Each row was made from one path, in order. Every step used is in the known rows, and no mark comes twice. Write each row's path.
Known rows
A/R/J/D/B: [-0.30 -0.04  0.30 -0.20 -0.11  0.53  0.18  0.23 -0.05 -0.10 -0.06  0.05
 -0.33  0.27 -0.07 -0.43 -0.03 -0.08 -0.25 -0.39 -0.13]
R/B/D: [-0.10 -0.23  0.35 -0.17  0.23  0.24 -0.17  0.04 -0.33 -0.01  0.19 -0.06
 -0.43  0.05 -0.27 -0.12 -0.15 -0.04 -0.28 -0.40  0.01]
L/X/J: [-0.05  0.05  0.47 -0.14  0.19  0.45 -0.24  0.20 -0.31  0.07  0.07 -0.13
 -0.14  0.16 -0.46  0.09 -0.02 -0.10 -0.31 -0.46 -0.11]
D/A/R/L/X/J: [-0.01 -0.04  0.51 -0.13  0.05  0.22  0.01  0.02 -0.20  0.03  0.02  0.15
 -0.26  0.59 -0.34 -0.11  0.41  0.06 -0.29 -0.40 -0.18]
D/A/X/J: [-0.04  0.17  0.42 -0.23  0.01  0.00  0.17  0.01 -0.27  0.13 -0.18  0.27
 -0.10  0.44 -0.26 -0.15  0.09  0.07 -0.19 -0.55 -0.14]
R/B/X/J: [ 0.14 -0.05  0.49 -0.25  0.28  0.25 -0.14  0.12 -0.41  0.14  0.16 -0.18
 -0.25  0.20 -0.46  0.06 -0.16  0.16 -0.39 -0.39 -0.39]
D/B/X/L: [-0.18 -0.01  0.39 -0.07  0.03  0.21  0.12  0.21 -0.47  0.05  0.25 -0.08
 -0.53  0.07 -0.26 -0.32 -0.19  0.07 -0.11 -0.62 -0.42]
J/R/A/X/L/D/B: [-0.44  0.29  0.24 -0.34  0.01  0.39 -0.04  0.34 -0.34  0.03 -0.13 -0.10
 -0.45  0.11 -0.32 -0.25  0.02  0.62 -0.06 -0.35 -0.06]
B/X/L/D/A: [-0.05  0.00  0.55 -0.04  0.07 -0.13 -0.16  0.08 -0.62  0.16  0.15 -0.14
 -0.22  0.44 -0.17 -0.27  0.01  0.17  0.02 -0.57 -0.14]
L/X/J/R/A: [-0.24  0.20  0.51 -0.27  0.28  0.52 -0.40  0.25 -0.28  0.15  0.04 -0.32
 -0.36  0.06 -0.59  0.09  0.02  0.27 -0.51 -0.32 -0.16]
J/R/A/X/L: [-0.43  0.30  0.34 -0.51  0.02  0.24 -0.13  0.18 -0.33  0.01 -0.27 -0.04
 -0.44  0.00 -0.30 -0.14 -0.06  0.57 -0.27 -0.25 -0.02]
J/R/B/D/A/X: [-0.44  0.07  0.54 -0.36  0.17  0.02 -0.06  0.00 -0.28  0.08  0.11  0.09
 -0.54  0.17 -0.19 -0.34  0.14  0.44 -0.27 -0.28  0.07]
B/D: [-0.25 -0.19  0.31 -0.03  0.22  0.29 -0.15  0.13 -0.29 -0.01  0.13 -0.15
 -0.43 -0.03 -0.18 -0.19 -0.17 -0.21 -0.29 -0.46  0.04]
D/B/X/J/R: [-0.25  0.14  0.49 -0.08  0.28  0.47  0.04  0.30 -0.29  0.23  0.29 -0.26
 -0.54  0.03 -0.42 -0.26 -0.11  0.25 -0.41 -0.50 -0.57]
L/X/J/D/A/R: [-0.15  0.12  0.40 -0.17 -0.06  0.35 -0.11  0.21 -0.23  0.12 -0.01  0.03
 -0.23  0.51 -0.28 -0.14  0.22 -0.05 -0.27 -0.40 -0.01]
J/R/L: [-0.25  0.09  0.40 -0.24  0.27  0.37 -0.25 -0.01 -0.24  0.08  0.03 -0.13
 -0.42 -0.04 -0.28 -0.28  0.05  0.26 -0.41 -0.16 -0.19]
B/R/J/D/A/X: [-0.50  0.25  0.56 -0.34  0.17 -0.20 -0.16  0.01 -0.41  0.04  0.03  0.08
 -0.31  0.14 -0.17 -0.50  0.15  0.08 -0.36 -0.29 -0.07]
R/B/X/L/D: [ 0.06 -0.07  0.47 -0.22  0.13  0.10 -0.22  0.14 -0.60  0.07  0.16 -0.17
 -0.21  0.30 -0.29 -0.09 -0.09  0.29 -0.02 -0.40 -0.13]
A/X/J: [-0.10  0.18  0.25 -0.31  0.05  0.35  0.10  0.25 -0.22  0.00 -0.26  0.12
 -0.05  0.20 -0.33  0.01 -0.07  0.08 -0.22 -0.41 -0.10]
A/X/J/D/B: [-0.24  0.27 -0.02 -0.26 -0.14  0.47  0.22  0.42 -0.22  0.05 -0.17  0.13
 -0.24  0.21 -0.33 -0.22 -0.07  0.00 -0.18 -0.42 -0.19]
L/X/J/R/B: [-0.16  0.17  0.61 -0.31  0.29  0.48 -0.32  0.18 -0.30  0.16  0.17 -0.15
 -0.30  0.14 -0.54  0.05  0.08  0.31 -0.39 -0.30 -0.14]
L/D/A: [ 0.07 -0.06  0.48  0.01  0.16  0.08 -0.18 -0.12 -0.33  0.16  0.00 -0.04
 -0.02  0.42 -0.07 -0.29  0.06 -0.03 -0.01 -0.55  0.07]
A/R: [-0.07 -0.12  0.44 -0.24  0.08  0.50  0.01  0.00 -0.06 -0.11 -0.20  0.06
 -0.20  0.16  0.04 -0.17 -0.05  0.04 -0.19 -0.33  0.06]

Write each row's path
[-0.25  0.00  0.16 -0.08  0.00  0.36 -0.05  0.22 -0.36  0.09  0.19 -0.22
 -0.49  0.00 -0.12 -0.46 -0.25 -0.12 -0.26 -0.39 -0.27] : J/D/B/X
[-0.20  0.12  0.43  0.02  0.32  0.53 -0.11  0.39 -0.33  0.24  0.28 -0.38
 -0.32  0.21 -0.37 -0.26  0.00  0.31 -0.20 -0.47 -0.36] : L/D/B/X/J/R
[-0.07 -0.07  0.36 -0.20  0.09  0.59 -0.08  0.24 -0.16 -0.11 -0.05 -0.01
 -0.24  0.36 -0.39  0.04  0.27  0.06 -0.31 -0.23 -0.14] : A/R/L/X/J
[-0.15  0.02  0.21 -0.41  0.04  0.27 -0.11  0.08 -0.26 -0.14 -0.36 -0.06
 -0.21 -0.02 -0.22 -0.02 -0.21  0.16 -0.27 -0.29  0.02] : R/A/X
[-0.21  0.28  0.41 -0.29  0.09  0.04  0.09  0.04 -0.26  0.17 -0.11  0.20
 -0.27  0.42 -0.39 -0.23  0.30  0.34 -0.33 -0.34 -0.25] : D/A/X/J/R/L
[-0.39  0.02  0.34 -0.15 -0.09 -0.19  0.13  0.13 -0.44  0.00  0.03  0.24
 -0.46  0.34 -0.18 -0.31  0.10  0.03 -0.05 -0.59  0.09] : B/D/A/X/L
[-0.24  0.15  0.17 -0.22 -0.16  0.27  0.19  0.34 -0.40 -0.09 -0.12  0.18
 -0.16  0.30 -0.17 -0.26  0.01  0.23  0.24 -0.52  0.03] : A/X/L/D/B
[-0.38  0.16  0.23 -0.13  0.19  0.34 -0.14  0.13 -0.34  0.11  0.20 -0.07
 -0.56 -0.15 -0.17 -0.53 -0.08 -0.06 -0.29 -0.36 -0.19] : J/D/B/R
[-0.23  0.32  0.51 -0.31  0.09  0.05  0.10  0.03 -0.23  0.21 -0.15  0.20
 -0.22  0.37 -0.27 -0.23  0.17  0.33 -0.27 -0.45 -0.14] : D/A/X/J/R
[-0.23  0.16  0.40 -0.05  0.20  0.24 -0.09  0.23 -0.53  0.10  0.24 -0.02
 -0.38  0.15 -0.30 -0.34  0.07  0.19  0.07 -0.59 -0.15] : X/L/D/B/R
[-0.12  0.00  0.48 -0.18  0.08  0.05 -0.13  0.14 -0.55  0.06  0.10 -0.15
 -0.35  0.10 -0.22 -0.16 -0.20  0.11 -0.17 -0.47 -0.23] : B/X/L
[-0.30  0.29  0.15 -0.21  0.12  0.54  0.10  0.45 -0.23  0.06 -0.04  0.00
 -0.24  0.29 -0.47 -0.18  0.23  0.42 -0.16 -0.29 -0.26] : A/X/J/R/L/D/B
[ 0.02  0.08  0.43 -0.04 -0.01 -0.03 -0.07  0.00 -0.49  0.17  0.00  0.11
 -0.13  0.52 -0.18 -0.27  0.09  0.08  0.13 -0.66  0.02] : X/L/D/A
[-0.20  0.12  0.07 -0.28 -0.12  0.31  0.05  0.33 -0.41 -0.10 -0.21  0.00
 -0.29  0.22 -0.33 -0.12 -0.07  0.30  0.05 -0.49 -0.05] : R/A/X/L/D/B
[-0.15  0.22 -0.03 -0.39 -0.06  0.38 -0.10  0.34 -0.27  0.03 -0.38 -0.09
 -0.21  0.16 -0.43  0.04 -0.16  0.11 -0.38 -0.30 -0.11] : R/A/X/J/D
[-0.09  0.03  0.57 -0.11 -0.09  0.03  0.08  0.10 -0.36  0.05 -0.06  0.16
 -0.09  0.71 -0.15 -0.28  0.22  0.15  0.08 -0.62  0.01] : X/L/D/A/R/J
[-0.14  0.27  0.54 -0.40  0.09  0.02  0.10 -0.02 -0.26  0.21 -0.09  0.25
 -0.24  0.43 -0.35 -0.18  0.19  0.45 -0.26 -0.40 -0.16] : D/A/X/J/R/B
[-0.01 -0.02  0.33 -0.34  0.05  0.45 -0.04  0.26 -0.24  0.06 -0.04 -0.10
 -0.29  0.37 -0.23 -0.08 -0.02  0.23 -0.34 -0.22 -0.19] : A/R/B/X/J/D
[ 0.11 -0.08  0.66 -0.24  0.12  0.08  0.10 -0.06 -0.26  0.15  0.05  0.10
 -0.28  0.58 -0.23 -0.12  0.17  0.27 -0.30 -0.46 -0.28] : D/A/R/B/X/J
[ 0.09 -0.11  0.32  0.02  0.16  0.09 -0.20 -0.09 -0.37  0.09  0.05 -0.03
 -0.12  0.44 -0.23 -0.27  0.21 -0.03 -0.10 -0.39 -0.10] : R/L/D/A
[-0.32  0.21  0.34 -0.19  0.36  0.28 -0.48  0.25 -0.50  0.09  0.25 -0.20
 -0.44  0.02 -0.58 -0.15  0.26  0.01 -0.48 -0.13 -0.23] : B/R/L/X/J/D
[-0.21  0.16  0.32 -0.10  0.20  0.24 -0.17  0.25 -0.54  0.09  0.16 -0.13
 -0.46  0.11 -0.42 -0.23  0.03  0.27 -0.03 -0.57 -0.20] : X/L/D/B/R/A
[ 0.00 -0.22  0.56 -0.35  0.15  0.35 -0.05  0.01 -0.23 -0.10 -0.01 -0.07
 -0.29  0.21 -0.03 -0.11 -0.05  0.28 -0.24 -0.22 -0.08] : A/R/B/X
[-0.06  0.00  0.38  0.00  0.21  0.42  0.11  0.28 -0.33  0.14  0.25 -0.19
 -0.42  0.10 -0.42 -0.17 -0.19  0.00 -0.33 -0.60 -0.56] : D/B/X/J
[-0.20  0.05  0.07 -0.09 -0.06  0.47  0.00  0.15 -0.23  0.08  0.05 -0.03
 -0.42  0.01 -0.12 -0.46 -0.22 -0.20 -0.21 -0.45 -0.15] : J/D/B
[-0.05 -0.16  0.30 -0.23  0.08  0.48 -0.01  0.02 -0.11 -0.16 -0.16  0.06
 -0.27  0.22 -0.11 -0.17  0.11  0.06 -0.26 -0.20 -0.08] : A/R/L
[-0.29  0.30  0.25 -0.38  0.14  0.39  0.01  0.29 -0.22  0.05 -0.19  0.05
 -0.24  0.17 -0.45 -0.07  0.14  0.38 -0.36 -0.18 -0.22] : A/X/J/R/L
